Each row comes from the steps of one walk. Every step used is in the known rows, and no mark comes twice. Write the walk behind each row, first mark first.
Known rows
G-D-E-Y-M: [-3.65  0.06  2.53 -1.02  1.11  1.87 -1.42 -1.76  2.77  2.02  2.02 -0.30
 -0.90 -6.09 -3.31  4.35 -1.58 -2.97  0.74  0.72]
K-D-E-Y-G: [-3.13  0.83  1.38 -1.23  2.28  0.84 -3.83 -1.07  3.67  1.67  3.51 -0.28
 -0.17 -4.17 -5.88  1.92 -1.37 -4.92  5.12 -1.15]
L-S-M-Y-G-D: [-0.78 -0.91  6.62 -1.37  2.90  1.57 -1.17 -0.95  1.37  5.04  1.00 -0.01
  1.63 -5.28 -4.07 -1.70 -3.31 -0.20  1.94  0.53]
L-S-M-Y-G-D-K: [-2.02 -0.29  6.92 -0.17  3.36  2.28 -1.65 -2.18  2.16  4.01  2.62 -1.46
  2.91 -4.80 -2.62 -0.71 -2.42 -0.12  2.54  2.04]
N-G-Y-M-S-L: [-0.16 -2.04  6.65 -4.65  1.88  0.19 -1.23 -0.25 -0.31  3.84 -2.84  0.77
 -3.52 -5.13 -3.80  0.79 -1.85 -1.57 -1.09  1.09]
M-Y-G-D-E: [-1.09  0.60  3.07 -2.87  2.09  1.75 -2.84 -0.35  2.89  2.62  1.12  0.39
  3.56 -2.85 -2.40 -0.54 -0.59 -1.26  2.59  0.58]
L-S-Y-G-D: [-0.11 -0.90  4.22 -2.20  4.27  2.17 -2.77 -3.15 -0.25  4.76  2.49  2.34
  2.23 -4.34 -4.03  0.12 -3.14 -3.37  4.06 -1.03]
N-G: [ 0.16 -1.29  4.51 -5.27  1.40  2.79 -2.04 -1.58 -0.02  2.99  0.30  0.89
  2.04 -4.12 -4.44  0.18 -1.41 -0.85  0.29 -3.97]
G-Y-M-S-L: [-0.81 -0.56  6.95 -3.63  1.21 -1.09  1.06 -1.80 -1.19  3.02 -1.97  1.49
 -5.55 -6.86 -2.25  1.27 -2.24 -2.30 -2.12  2.21]
E-Y-G-D-K: [-2.89  0.62  3.91 -1.49  3.68  2.11 -3.33 -2.85  2.66  2.10  5.89 -0.11
  2.91 -3.91 -2.58  2.40 -0.94 -2.13  4.81  0.02]
S-M-Y-G-D: [-1.48 -1.29  5.42 -1.66  1.15  1.68 -0.84  0.04  2.52  2.89  2.37  0.60
  2.94 -4.61 -3.03 -1.17 -3.28  0.09  1.96  0.37]
G-D-E-Y-S-M: [-6.16  0.19  3.71 -1.49  0.49  2.75  0.70 -2.27  3.23  3.74  0.14 -1.22
 -1.94 -5.63 -4.62  4.41 -4.24 -2.33  0.59  0.55]
G-Y-M: [-0.89 -0.72  4.43 -3.03 -1.97  0.34 -0.87 -1.75  0.40  1.88 -0.13  1.50
 -2.30 -7.07 -0.91  1.98 -2.77 -3.07 -1.90 -0.93]
S-M-Y: [-1.63 -0.81  5.21 -3.21 -0.64  0.74  1.49 -1.39  1.26  2.68  0.39  1.24
 -0.67 -6.55 -3.43 -0.96 -4.75 -0.33 -0.10 -0.92]
Y-M: [-0.78 -0.81  5.26 -2.61 -0.82  0.62  0.36 -2.39 -0.21  1.66  1.89  1.41
 -1.20 -6.06 -2.53  1.70 -2.04 -1.88 -1.70 -1.53]
K-D-E: [-1.92  1.33  2.12 -1.82  0.28  2.68 -1.16 -2.74  1.65  0.75  1.23 -0.81
 -0.29 -5.21 -4.14  2.42 -0.67 -4.07  1.36 -1.26]
G-D-E-Y-S: [-4.83  1.47  3.10 -3.11  1.32  2.30 -0.75 -2.79  2.56  3.49  0.40 -0.24
 -1.40 -3.94 -3.53  4.96 -2.56 -2.65  1.97  0.50]
S-Y-G: [-0.58 -1.26  3.10 -3.61  1.74  0.43 -1.88 -2.02  0.38  2.50  3.29  3.79
  1.66 -3.93 -3.97 -0.91 -4.12 -3.60  3.32 -2.83]
K-D-E-Y: [-3.50  1.33  0.95 -1.72  1.24  1.74 -2.06 -2.52  3.10  1.55  2.18 -0.51
 -1.87 -5.76 -5.31  3.57 -1.89 -4.84  3.90 -0.95]
G-D-E: [-1.66  1.15  2.90 -2.70  1.39  3.96 -0.78 -3.00  0.91  1.84  0.35 -0.62
  1.89 -5.43 -2.63  2.25 -0.22 -2.44 -0.36 -1.31]
M-S: [-0.04  1.28  5.72 -5.06  2.32 -0.05  1.09 -2.45 -0.20  2.68  0.61  1.03
 -0.99 -4.52 -3.41  1.49 -3.16 -1.23 -0.23 -1.04]

Which walk is each row?
[-3.22 -2.06  5.44 -4.27 -1.63  2.37 -0.89 -0.53  1.39  4.36 -2.97 -0.28
 -1.13 -4.70 -3.38  1.38 -4.94 -1.74 -1.17 -2.10]	N-G-Y-S-M
[-5.14 -0.41  5.54 -3.07 -0.25  0.53  1.84 -2.44  1.54  3.75  1.03  0.97
 -3.85 -5.82 -4.86  2.69 -6.19 -1.57  0.50 -1.35]	E-Y-S-M
[-0.53 -1.21  4.64 -2.11  1.35  0.46 -0.20 -3.53 -0.72  4.05  1.14  3.08
 -2.53 -6.66 -3.87  1.58 -4.92 -3.64  0.88 -0.66]	L-S-Y-M
[-2.29  0.53  4.72 -5.15 -1.59  0.76 -0.08 -2.48  0.13  3.44 -1.90  1.38
 -2.58 -4.87 -1.15  2.43 -3.55 -2.79 -0.75 -1.12]	G-Y-S
[-1.31  0.63  2.56 -2.83  4.35  1.00 -1.97 -1.13  2.49  3.15  1.35  1.21
  2.36 -2.38 -4.20  1.63 -3.41 -3.56  3.82  0.97]	M-S-Y-G-D-E
[-2.41 -0.34  7.44 -4.42  0.97  1.25  2.08 -4.17 -2.58  3.67 -0.93  2.26
 -3.84 -4.72 -3.41  0.40 -1.66 -1.33 -0.92 -0.50]	Y-S-L
[-5.23  0.51  4.48 -2.83  2.83  2.39  0.07 -3.99  0.46  3.95 -0.66  0.52
 -3.45 -4.77 -4.38  3.10 -1.23 -2.52  1.61  1.44]	G-D-E-Y-S-L
[-2.49 -0.74  5.64 -0.46  1.71  2.24 -1.29 -1.16  3.38  2.06  3.96 -0.70
  3.99 -4.10 -1.79 -0.36 -2.32  0.35  2.75  1.67]	S-M-Y-G-D-K
[-1.14 -0.40  4.39 -3.03  2.51  5.13 -3.10 -2.91  1.38  2.03  2.50 -1.33
  5.01 -3.38 -2.31  2.64  0.46 -0.56  1.77 -0.95]	N-G-D-K
[-0.50 -0.55  7.73 -3.17  2.36 -0.67  2.20 -2.55 -1.87  2.59  0.04  1.58
 -4.48 -5.90 -3.73  0.85 -1.71 -0.98 -1.84  1.67]	Y-M-S-L
[-1.32  0.33  3.31 -2.11  2.29  3.10 -2.59 -1.54  1.51  2.01  1.81 -0.40
  3.43 -3.75 -3.19  0.53  0.35 -2.56  0.83 -1.44]	Y-G-D-E
[-2.03 -0.25  7.34 -5.27  0.75 -0.14  1.88 -2.99 -1.06  4.14 -1.61  2.85
 -3.79 -3.87 -2.80 -0.68 -2.60  0.05  0.76  1.60]	M-Y-S-L
[-1.15 -0.33  6.64 -2.18  1.52  2.21  1.49 -3.73 -1.10  4.16 -0.19 -0.08
 -1.75 -8.14 -4.78 -0.38 -4.05 -1.62 -2.01 -2.91]	L-S-M
[-3.36  1.38  2.49 -1.05  1.83 -0.93 -0.91 -0.72  4.22  1.81  2.13 -1.14
 -4.35 -4.80 -5.36  5.61 -2.95 -4.21  2.92  2.61]	K-D-E-Y-M-S
[-0.13 -0.27  4.65 -3.32  1.93  1.07 -2.47 -0.54  1.84  2.96  2.51  1.63
  3.56 -2.90 -1.99 -0.64 -1.33 -0.27  3.27  0.45]	M-Y-G-D
[-3.49  0.31  4.98 -1.57  4.29  0.49  0.33 -2.25  1.18  3.30  0.42  0.03
 -4.12 -5.96 -4.68  3.69 -1.30 -2.24  0.71  3.65]	G-D-E-Y-M-S-L
[-3.14  1.18  3.27 -1.93  2.82  0.42 -0.56 -1.16  3.35  2.77  1.32 -0.83
 -2.05 -5.03 -3.95  5.59 -2.62 -2.44  1.23  2.65]	G-D-E-Y-M-S
[-3.19  1.50  1.74 -2.54  2.34  2.83 -1.70 -2.83  2.38  2.58  1.51 -0.15
  0.11 -5.93 -3.90  3.46 -1.63 -2.85  1.98 -0.91]	G-D-E-Y
[ 0.19 -0.11  4.86 -4.46  1.11 -0.47 -1.81 -0.27  1.20  2.70  2.16  2.33
  1.69 -3.48 -2.84 -2.10 -2.45 -0.67  2.44 -1.17]	M-Y-G
[-3.65 -0.45  5.69 -3.25 -2.41  1.10  1.27 -2.11  0.81  3.42 -1.89  0.46
 -3.24 -6.31 -1.98  1.70 -5.34 -2.37 -2.23 -1.30]	G-Y-S-M
[-1.02 -1.92  3.55 -2.62 -0.48  0.44  0.05 -2.53  0.39  2.08  2.49  3.70
 -1.34 -5.91 -2.84  1.77 -4.78 -3.22  1.01 -1.06]	S-Y-M
[-0.24  0.55  6.28 -3.50  0.95 -0.93  1.30 -1.35  0.26  2.28  1.19  0.80
 -2.30 -4.99 -3.03  2.67 -2.93 -1.18 -1.38  0.52]	Y-M-S
[-3.45 -0.54  6.54 -2.99 -1.31  1.40  2.75 -2.73  0.14  3.10  0.06  0.55
 -2.22 -5.34 -3.65  1.40 -4.71 -1.00 -1.91 -1.60]	Y-S-M
[ 0.06 -1.15  5.02 -4.94  0.52 -0.15 -2.19  0.78  1.80  3.54 -1.73  0.03
 -1.26 -4.38 -3.10  2.65 -3.16 -1.73 -0.62  0.14]	N-G-Y-M-S
[-2.67 -0.31  6.63 -4.80 -0.27  0.90  0.81 -3.67 -1.79  3.77 -2.81  2.17
 -4.82 -5.63 -1.83  0.65 -2.33 -2.70 -1.24 -0.02]	G-Y-S-L
